In the rows, 128 means zero.
Known rows, with every way that one mark hangs from another
fubo{vanak{zetu{bepi rutakir{falal}}}}: [174 130 111 122 112 136 143 134 161 161  46 114 140 137 141 127 105 129
 173  71  65]
falal{vabe}: [111  98 159 126 151 142 117 131 115  82  89 131 113  97 138 110 127 144
 114 130 154]
zetu{mumub{falal} rutakir vanak}: [ 91 104 146 107 130 122 154  98 159 129 187 111 149 115 126 135 117 115
  99 167 164]
rutakir{falal{vabe}}: [135  78 154 122 152 146 102 126 149 140  86 131 115  77 137 102 110 148
 132 106 134]
zetu{bepi{fubo} mumub}: [132 180 135 179 111  88 142 117  97 131 142 125 153 181  74 141 156 183
  93  94 205]
vabe{falal{mumub}}: [ 84  75 169  91 160 145  85  98 122  58 132 104 151 111 119 149 154 101
 101 159 227]
pomod{vanak}: [ 98 123 129  96 176 145  88 149 109 119 137 116 111 130 138 104 139 143
 115 169 150]
bepi{fubo{vanak{zetu}}}: [138 135 104 168 136 107 136 131 107 123  87 163 166 128 127 114 139 139
 119 106 154]
bepi{fubo{vanak{zetu{mumub}}}}: [135 183 120 169 113  70 115  98 124 147 119 169 185 143  87 119 117 137
 117 126 189]
rutakir{falal}: [146  84 137 100 183 150  93 115 162 154 127 108 140  87 117 104 143 134
 121 131 161]
rutakir{falal{mumub vabe}}: [144 103 181 112 115 121  90 100 148 102  55 130 119  68 152 132 116 125
 142 114 158]
vanak{zetu{mumub}}: [122 149 147 121 142 113  82  78 154 127 150 149 152 105  93 129 123  97
 122 153 171]
vanak{zetu}: [129 105 125 113 163 150 101 111 138 104 116 144 132  89 131 126 141  97
 125 134 137]
pomod{vanak{zetu}}: [101 124 110 108 160 146  72 139 123 117 119 155 110 107 159 118 117 116
 143 143 105]
pomod{vanak{zetu{mumub rutakir{falal}}}}: [137 146 141 105 138 118  55 119 165 213 131 136 119 110 156 123  56  97
 156 143  78]
zetu{rutakir{falal{vabe}} vanak}: [115  77 160 135 134 140 116 115 176 152 110 112 108  64 170  93 112 138
 152 111  84]
vanak{fubo zetu{bepi rutakir}}: [159 117 108 125 112 163 184 172  95 101 134 124  90 149 143 155 137 105
 135 125  60]
falal{mumub}: [133 129 172  95 143 123 102  95 126  69 109 107 137 103 131 142 161 101
 108 163 209]
pomod{vanak{fubo zetu{bepi rutakir}}}: [131 133  90 121 110 159 156 200  78 114 134 134  69 167 167 147 112 117
 151 134  28]
vanak{fubo zetu}: [132  99 105 116 150 158 132 145 110  97 169 152 116  98 123 122 148  93
 120 163 117]
bepi{fubo}: [134 112 130 160 167 128 135 137  93 120 132 127 140 128 127 117 161 151
  79 121 187]
fubo{vanak{zetu{rutakir}}}: [148 125 134 108 145 134 136 131 135 120  74 118 141 120 154 117 108  88
 140 140 107]
fubo{vanak{zetu{bepi}}}: [131 152 103 127 112 127 140 124 134  96  61 140 152 150 100 128 154 145
 155  93 138]

Rows
[116 124  87 125  84 133 182 149 107  93 168 171 128 162  79 176 124 122
 112 125 129] | vanak{fubo zetu{bepi mumub{falal}}}
[129 145 127 121 128 117 113 114 125 122 197 157 133 112  79 128 135  94
 117 183 152] | vanak{fubo zetu{mumub}}
[147 141 141 117 125 126 132 129 116 137 187 136 118 124 117 138 103  67
 118 188 109] | vanak{fubo zetu{mumub rutakir}}
[106 170 150 134  98 105 141  87 160 133 174  89 139 148  93 123 160 151
 130 135 153] | zetu{bepi mumub rutakir vanak}
[178 132 154  97 111 117 102  95 167 137  41 117 150  90 170 140  92  72
 165 126 112] | fubo{vanak{zetu{rutakir{falal{mumub}}}}}
[110 198  98 183  92  89 105 135  94 146 130 174 129 179 113 149 120 172
 135  84 130] | pomod{vanak{zetu{bepi{fubo} mumub}}}
[104 132 101 184 114 116 158 123 122 113 152 125 142 143 105 116 206 202
 110  81 171] | zetu{bepi{fubo} vanak}
[146  91 100 104 151 163 104 178 121 182 152 142  81 104 182 113  81  93
 157 161  23] | pomod{vanak{fubo zetu{rutakir{falal}}}}
[127 129 130  99 120 112 160 121 138 125  96 143 167 144 128 153  65  87
 118 146 136] | fubo{vanak{zetu{mumub{falal} rutakir}}}
[121 189 128 120 100 114 105 130 121 141 117 129 106 173 141 156  86 117
 154 119  82] | pomod{vanak{zetu{bepi mumub rutakir}}}
[125 173 129 135 107 111 107  88 143 119 129 146 146 146  79 149 135 132
 136 103 155] | vanak{zetu{bepi mumub}}
[153 199 143 170  88  69 177 134  95 147 103 101 162 218  88 135 126 171
 106 105 177] | zetu{bepi{fubo{vanak}} mumub rutakir}
[181 134 115 164 118 115 173 156 116 176  62  97 149 178 129 120 127 185
 128  61 118] | zetu{bepi{fubo{vanak}} rutakir{falal}}
[132  84 144 112 159 148 107 104 192 173 154  87 127  73 152  89 142 127
 136 140 115] | zetu{rutakir{falal} vanak}
[107 129 123 114 115 124 165 124 119  93 137 125 150 172  76 166 131 150
  94 110 195] | zetu{bepi mumub{falal}}
[113  96 129 116 147 150 164 145 127 115 216  97 108 104 134  94 171 110
 113 195 116] | zetu{rutakir vanak{fubo}}
[141 103 119  98 161 156  73 143 151 187  99 132  95  95 198 122  70  99
 162 124  42] | pomod{vanak{zetu{rutakir{falal}}}}
[ 58 124 125 147  68 108 166 108 145  82 132 152 139 135  90 145 133 182
 127  88 163] | zetu{bepi mumub{falal{vabe}} vanak}
[114 164 135 137  88 108 171 122 130 128 224  97 125 159  80 123 169 143
 125 166 141] | zetu{bepi mumub rutakir vanak{fubo}}
[143 110 114 182 116 126 159 129 146 182 135 105 129 131 145 117 158 185
 135  58 100] | zetu{bepi{fubo} rutakir{falal} vanak}
[126 109 109 106 141 159 129 185  85 129 155 141  73 131 181 126  96  86
 137 181  41] | pomod{vanak{fubo zetu{rutakir}}}
[133 146  98 172 115 134 146 181  72 138  86 145  91 175 195 156 102 152
 138  67  53] | pomod{vanak{zetu{bepi{fubo} rutakir}}}
[118 115 113 127 111 147 191 155 118 103 192  88 101 142 119 117 185 145
 125 149 102] | zetu{bepi rutakir vanak{fubo}}
